Known rows, with every way that one mark hangs from another:
{tazan {zala melores zunik}}: [-0.28 -0.88  0.36  0.16  1.39  0.01  1.55 -1.30 -0.22 -1.57  0.22 -0.58
  0.07  0.57 -1.27  1.23 -0.16 -1.24 -1.32 -0.52 -0.30  0.17 -0.74  0.28
 -0.55 -0.04 -1.12  1.14 -0.53 -1.58]
{geneze {zala lapet melores rosorib zunik}}: [-0.42  1.02  0.04  0.74  0.17  1.47  1.64  0.02 -1.05 -0.48 -0.23  0.52
  1.08  0.86 -0.01 -0.71  1.24  1.09  0.24  1.97 -1.26 -1.32 -2.26  0.31
  0.30  0.96  0.06  1.91  0.41  0.69]
{zunik {zala geneze lapet rosorib tazan}}: [ 0.86 -1.45 -1.71  0.89 -0.36 -1.30 -0.08  0.89  0.76  1.39 -0.01 -1.04
 -1.20  1.26  1.00 -0.19 -0.43  0.58  0.72 -0.34  0.34  1.05 -0.14 -0.82
 -2.20 -0.63  0.89 -3.60  0.06  0.05]
{geneze {zala lapet melores rosorib tazan zunik}}: [ 0.39  0.55  0.24  0.91 -0.94  2.47  0.46  0.12 -0.58 -0.55 -0.38  0.19
  0.88  0.96 -0.55 -0.17  0.31  1.36 -0.32  1.68 -0.77 -3.28 -2.45  0.87
  0.47 -0.06 -0.19  2.56  1.15  0.45]
{bikug lotor}: [-1.62 -1.27  0.72 -3.24  1.85 -1.33  1.76  0.49 -0.56  0.61  0.87 -1.28
 -0.41 -4.76 -1.42  0.96  0.49 -3.13 -1.54  1.26  2.00  4.23  1.08 -3.62
  0.00  0.30 -0.52  1.20 -1.47 -2.36]
{bikug lotor {zunik {zala geneze lapet melores}}}: [-0.31 -1.85  0.09 -1.73  4.71 -3.63  0.20  1.81 -1.64  2.34  2.18 -0.72
 -0.12 -5.25  2.49  1.35 -0.58 -2.39  1.08  1.88  1.07  3.69  0.40 -4.01
 -2.13  0.02  2.02 -0.80 -2.38 -1.37]
{geneze {zala lapet}}: [ 0.32 -1.00 -0.25 -2.33  1.00  0.11  3.10  0.67  0.44 -1.79  0.63  0.10
  1.39 -2.20 -1.53 -2.21  0.19  0.08  0.41  2.06  1.31  2.14  0.07 -1.21
 -0.70  0.77 -0.05  0.60  0.35 -0.12]
{rosorib {zala geneze melores}}: [ 0.81 -1.13  0.70 -1.39 -0.03 -0.87 -1.16 -0.61  0.64 -0.73  0.25 -0.04
  0.42 -1.35  1.85 -1.28  1.86 -0.84  0.02 -2.30  1.87  1.95  2.14 -1.31
  0.87  0.61  0.42  0.36 -0.24  1.35]
{zala melores}: [-0.71 -1.10  1.29 -1.87 -0.16 -0.18  0.57 -0.73 -1.08  0.12  1.21 -0.70
  0.47 -0.58  0.22  0.08  1.44 -1.58 -1.68  0.03 -0.01  0.24  1.04 -1.57
  0.69  0.16 -0.43  1.54 -0.11 -0.12]
{zala lapet rosorib tazan zunik}: [-1.18  3.02 -1.31  0.90 -0.94  1.53 -0.62  1.14 -0.85  1.30 -0.88  0.78
 -1.30  1.93 -2.03  0.73 -1.17  0.80 -0.64  0.21 -1.35 -1.79 -0.69  1.53
 -0.14 -0.61 -1.40  0.15 -0.19 -0.73]
{tazan {zala geneze lapet melores rosorib zunik}}: [-0.65  1.37 -0.33  2.29  1.37 -0.42  0.98 -1.73 -1.26 -0.04 -1.68 -0.41
 -0.15  3.88  0.33  0.53  0.31  0.51  0.28 -0.68 -2.53  0.25 -1.61  1.07
 -0.95  0.08  0.87 -1.36 -2.01  0.69]
{bufe {zala geneze melores rosorib}}: [-0.99 -0.95  2.74  1.83 -0.84 -0.83  0.14 -2.88 -0.30  1.01 -0.44 -1.31
 -1.25  1.53  1.95 -0.62  1.95  0.40 -0.97 -1.18 -2.34  1.73 -1.19 -0.96
 -0.46  2.09  1.78 -0.81 -0.04  0.93]
{geneze {zala tazan}}: [ 0.84 -2.78  1.17 -2.14 -0.61  1.24  1.51 -0.21  1.16 -2.49  0.72 -0.51
  0.92 -2.97 -2.34 -1.31  0.14 -0.22 -0.94  1.39  2.76  0.38 -0.28 -1.56
 -0.34 -0.25 -1.00  2.24  1.91 -0.93]
{zunik {zala geneze}}: [ 0.67 -2.99 -0.79 -0.59  0.69 -2.78  0.87  0.21  1.42 -0.54  1.63 -0.51
 -0.86 -1.25  0.78 -0.49  0.07 -0.89  0.96 -0.31  2.75  3.58  0.98 -1.74
 -1.65  0.20  0.29 -3.64  0.67 -0.73]
{lapet {zala melores rosorib tazan zunik}}: [-0.65 -0.18  0.66  0.85 -1.14  1.45 -1.64  0.60  1.37  0.81 -1.00  0.10
 -0.50  0.70 -0.59  2.33 -0.58  0.52 -0.61 -0.18 -2.69 -2.40 -0.33  1.45
  1.78  0.50 -0.35  1.04  1.07  0.26]
{zala lapet melores tazan}: [ 0.90  0.18 -0.20 -1.34 -1.14  1.11 -0.74  0.61 -1.35  1.08  0.87 -0.60
  1.03  0.57 -0.17  0.00 -1.10 -0.55 -1.26  0.15 -0.94 -2.72  1.18  0.45
  0.38 -1.74 -0.04  1.27 -0.35  0.02]
{zala lapet zunik}: [-1.00  2.71 -1.82 -0.94  1.16 -0.67  1.42  1.36 -0.56 -0.51  1.07  1.69
 -0.11 -0.69 -1.80 -0.43 -1.61 -0.65  0.76  0.85  0.54  1.62  1.19  1.32
  0.15  0.39 -1.41 -1.14 -0.64 -1.23]
{bikug lotor {zunik {zala rosorib tazan}}}: [-0.97 -2.97  0.62 -2.13  3.77 -2.34  0.18  2.21 -0.83  2.54  1.67 -1.35
 -1.56 -5.79  0.78  2.15 -0.18 -2.44 -0.81  1.68  1.26  3.00 -0.46 -4.95
 -2.82 -0.13  0.56  1.06 -1.55 -2.69]
{melores {zala tazan}}: [ 0.54 -1.51 -0.22 -3.24  0.26  0.38  1.62  0.04  2.32 -1.87 -0.66 -0.47
 -0.16 -2.48 -1.34 -1.15  0.67 -0.07 -1.02 -0.90  1.97  0.65  1.67 -1.55
 -1.33 -0.48 -2.00  2.73 -0.99 -2.32]
{zunik {zala geneze lapet melores rosorib tazan}}: [ 1.17 -1.38 -1.19  1.70 -0.85 -0.85 -0.89  0.24 -0.12  1.95  0.17 -1.20
 -0.52  2.37  2.34  0.34  0.02  0.63  0.41 -0.52 -0.86 -1.02 -0.66 -0.41
 -1.35 -0.97  1.44 -2.76  0.13  0.79]

Rows:
[-0.80  0.20  0.62  1.19 -0.73 -0.10 -1.56  0.17  2.37 -0.13 -1.70  0.72
 -1.09  0.39 -1.00  1.41 -1.09  0.82  0.99 -0.65 -0.92  0.42  0.42  1.40
  1.14  0.71  0.12 -1.73  0.88  0.50]
{lapet {zala geneze rosorib tazan zunik}}
[-1.65  2.16 -0.57  0.34  0.43 -1.51  0.58 -0.58 -1.33  1.48 -1.66 -0.06
 -0.62  2.62  0.53 -1.48  1.28  0.75  1.10 -0.15 -1.57  3.37  0.57 -1.05
 -0.98  0.77  1.50 -3.58 -2.05  2.03]
{zala geneze lapet rosorib}
[ 0.39 -3.11 -0.84 -0.27 -0.78 -0.40  0.23  1.07  1.11  1.03  0.76 -1.43
 -1.81 -0.14 -0.15  0.74  0.39 -0.42 -1.31 -0.44  0.73  0.36 -0.57 -2.00
 -2.01 -0.43 -0.77 -0.91  1.14 -1.53]
{zunik {zala rosorib tazan}}
[-0.72  3.00 -0.55  2.05 -1.64  2.33 -1.68  0.36 -2.07  2.10 -0.62  0.32
 -0.36  3.43 -0.14  1.46 -0.37  0.84 -1.26  0.13 -3.01 -4.79 -1.45  2.14
  0.90 -1.03 -0.58  1.61 -0.22  0.26]
{zala lapet melores rosorib tazan zunik}
[ 1.66  1.20 -0.91  0.23 -0.68  0.32 -2.36  0.24  0.44 -0.48  0.00  0.98
  0.56 -0.45  1.30 -0.63 -0.73  0.13  0.93 -2.10  1.59 -1.05  1.59  1.61
  1.46 -0.76  0.00  0.06  0.06  0.91]
{rosorib {zala geneze lapet melores tazan zunik}}
[-0.40  0.29  1.10  1.95 -1.16  0.47 -2.35 -0.32  1.54  0.54 -1.53  0.43
 -0.39  1.41  0.22  2.05 -0.46  0.93  0.64 -0.79 -2.11 -1.65 -0.05  1.81
  1.84  0.40  0.59 -0.76  0.88  1.22]
{lapet {zala geneze melores rosorib tazan zunik}}
[-0.96  0.10  0.90  2.20  1.01 -0.28  0.69 -2.48 -0.79 -0.57 -1.46 -0.68
 -0.57  3.08  0.18  1.08  1.35 -0.16 -0.46 -1.13 -1.46  0.35 -1.72  0.20
 -0.72  0.31  0.19 -0.35 -1.13  0.13]
{tazan {zala geneze melores rosorib zunik}}
[-0.01  2.16 -1.34  0.26  0.48  0.23  0.59 -0.22  1.49 -0.79 -2.45  0.83
 -0.42  1.00 -0.19 -1.08  0.36  1.97  1.10 -0.90  0.13 -0.12  0.25  0.92
 -1.17 -0.14 -0.82  0.28 -1.93 -0.57]
{melores {zala geneze lapet rosorib tazan zunik}}
[ 0.14 -1.44 -1.75  0.28  0.27 -0.95  0.93  1.32 -0.61  2.29  0.86 -1.22
 -0.48  1.62  2.09  0.29  0.99 -0.06 -0.39  0.21 -1.97  0.21 -0.79 -1.42
 -1.70  0.31  0.73 -1.59 -0.37  0.08]
{zunik {zala lapet melores rosorib}}
[-0.08 -2.13  1.39 -1.13 -0.96  1.73  1.38 -0.29  0.60 -1.16 -0.58 -0.86
  0.11 -1.16 -1.83 -0.97  1.33  0.46 -1.46  1.31  1.05 -0.08 -1.57 -1.86
 -0.62  0.21 -0.69  2.56  1.58 -0.29]
{geneze {zala rosorib tazan}}
[ 0.60  1.17 -1.35 -1.15  0.46  0.27 -0.65  1.19 -0.07 -0.23  0.68  0.95
  0.50 -1.15  0.96 -0.73  0.06 -0.50  0.21 -1.45  0.49  0.18  1.42  0.80
  1.13  0.48 -0.69  1.12 -0.45  0.29]
{rosorib {zala lapet melores zunik}}
[-0.10  3.36 -0.56  1.51  0.55 -1.20 -0.72 -0.87 -1.55 -0.08  0.48  1.69
  1.04  1.87  1.26 -0.29 -0.69  0.15  2.16  0.03 -0.25 -0.30  0.81  2.38
  1.33 -0.17  0.87 -2.34 -0.88  1.40]
{zala geneze lapet melores zunik}
[ 0.59 -1.34  0.80 -0.95 -0.53  1.43  1.13 -0.03  1.25 -2.80  0.81  0.58
  0.70 -2.75 -2.74 -0.65 -0.49  0.07 -0.33  1.52  3.21 -0.59 -0.88  0.09
  0.40 -0.23 -1.81  2.29  2.47 -1.46]
{geneze {zala tazan zunik}}
[ 0.93  1.64 -1.12 -0.12  0.47 -0.73 -1.30  0.11  0.12 -0.61  0.14  1.17
  0.68 -0.45  1.81 -1.10  0.14 -0.15  1.50 -1.77  1.15  0.91  1.71  1.08
  1.29  0.42  0.34 -0.65 -0.63  1.29]
{rosorib {zala geneze lapet melores zunik}}
[ 1.12 -1.46 -0.09 -2.04 -0.19  1.11  1.91  0.70  0.69 -1.86  0.57 -0.22
  1.28 -2.09 -2.07 -1.91 -0.78  0.25 -0.15  1.89  1.69  0.29 -0.02 -0.73
 -0.52 -0.40 -0.42  1.28  1.10 -0.43]
{geneze {zala lapet tazan}}
[ 0.00  1.35  0.10 -0.24  0.43 -1.52  0.00 -1.03 -1.70  0.53  0.29  0.13
  1.31  1.52  1.78 -1.31  0.41 -0.27  1.28 -0.10 -0.61  1.07  1.67  0.12
  0.45 -0.19  1.89 -2.29 -1.58  2.09]
{zala geneze lapet melores}
[-0.15 -1.14  1.53  0.70 -1.32  0.09 -1.86 -0.41  1.54  0.92 -1.77 -0.60
 -0.28  1.26  0.61  1.26  0.18  0.71  0.04 -0.78 -2.48 -0.69  0.60  0.22
  1.28  0.41  1.35 -0.79  0.44  1.79]
{lapet {zala geneze melores rosorib tazan}}
[-0.42  3.62 -0.12  3.57 -1.64  1.01 -2.74 -1.02 -1.81  1.79 -1.41  0.66
 -0.24  4.34  1.20  0.88 -0.16  1.52  0.71 -0.58 -2.15 -3.69 -1.22  2.63
  0.98 -1.13  0.86 -1.06 -0.41  1.76]
{zala geneze lapet melores rosorib tazan zunik}
[ 0.14  0.33  1.08  0.36 -1.70  1.55 -1.83 -0.48 -0.52 -0.44  1.34  0.47
  0.04 -0.28 -1.09  1.63 -0.74 -0.95 -1.57 -0.33  1.04 -3.95  0.04  1.64
  1.70 -1.54 -2.02  2.65  1.70 -1.36]
{zala melores tazan zunik}
[ 0.07  0.33 -0.65 -1.07  1.06  0.45  2.66  0.75  0.37 -2.23  0.85  1.17
  1.16 -1.95 -1.81 -1.61 -0.52  0.29  1.10  2.26  1.72  1.15 -0.49  0.21
 -0.06  0.85 -0.81  0.68  0.86 -0.65]
{geneze {zala lapet zunik}}
[-2.00  4.16 -1.11  2.12  0.60 -1.16 -0.04 -0.31 -1.18  0.77 -1.42  1.48
 -0.96  2.92 -0.04 -0.59  0.34  1.11  1.98 -0.17 -1.12  2.03 -0.37  1.19
 -0.13  0.88  0.46 -3.43 -1.23  1.19]
{zala geneze lapet rosorib zunik}
[ 0.50 -0.35  0.95  0.77 -0.80 -0.20 -2.15 -0.18  2.03 -0.66 -0.37  0.82
  0.34 -0.38 -0.26  1.73 -1.70  0.31  1.12 -0.56 -0.26 -1.22  1.10  2.33
  2.14 -0.03  0.36 -1.04  1.32  0.62]
{lapet {zala geneze melores tazan zunik}}
[ 1.72 -0.58 -0.81 -2.06 -0.72  0.96 -1.24  1.11  0.31  0.32  0.43 -0.47
  0.66 -1.33  0.73 -0.87 -0.07 -0.56 -1.01 -1.82  0.67 -0.80  1.97 -0.26
  0.60 -0.74 -0.25  1.90 -0.33  0.41]
{rosorib {zala lapet melores tazan}}
[ 1.18 -0.05  0.13 -0.12 -0.55  1.84  0.75  0.26 -0.22 -1.67  0.81  0.61
  1.76 -0.96 -1.03 -0.55 -0.87  0.61  0.01  1.86  1.05 -2.76 -1.10  1.24
  0.74 -0.57 -0.53  2.40  1.60 -0.30]
{geneze {zala lapet melores tazan zunik}}
[ 0.65 -0.59  2.34  2.21 -1.47 -0.14 -1.11 -2.50  0.59 -0.73  0.84 -0.23
 -0.84 -0.01  0.50  0.14 -0.87  0.19 -0.37 -1.26  0.33 -0.75 -0.62  1.59
  0.60  0.62  0.34 -0.14  1.63 -0.57]
{bufe {zala geneze melores tazan zunik}}
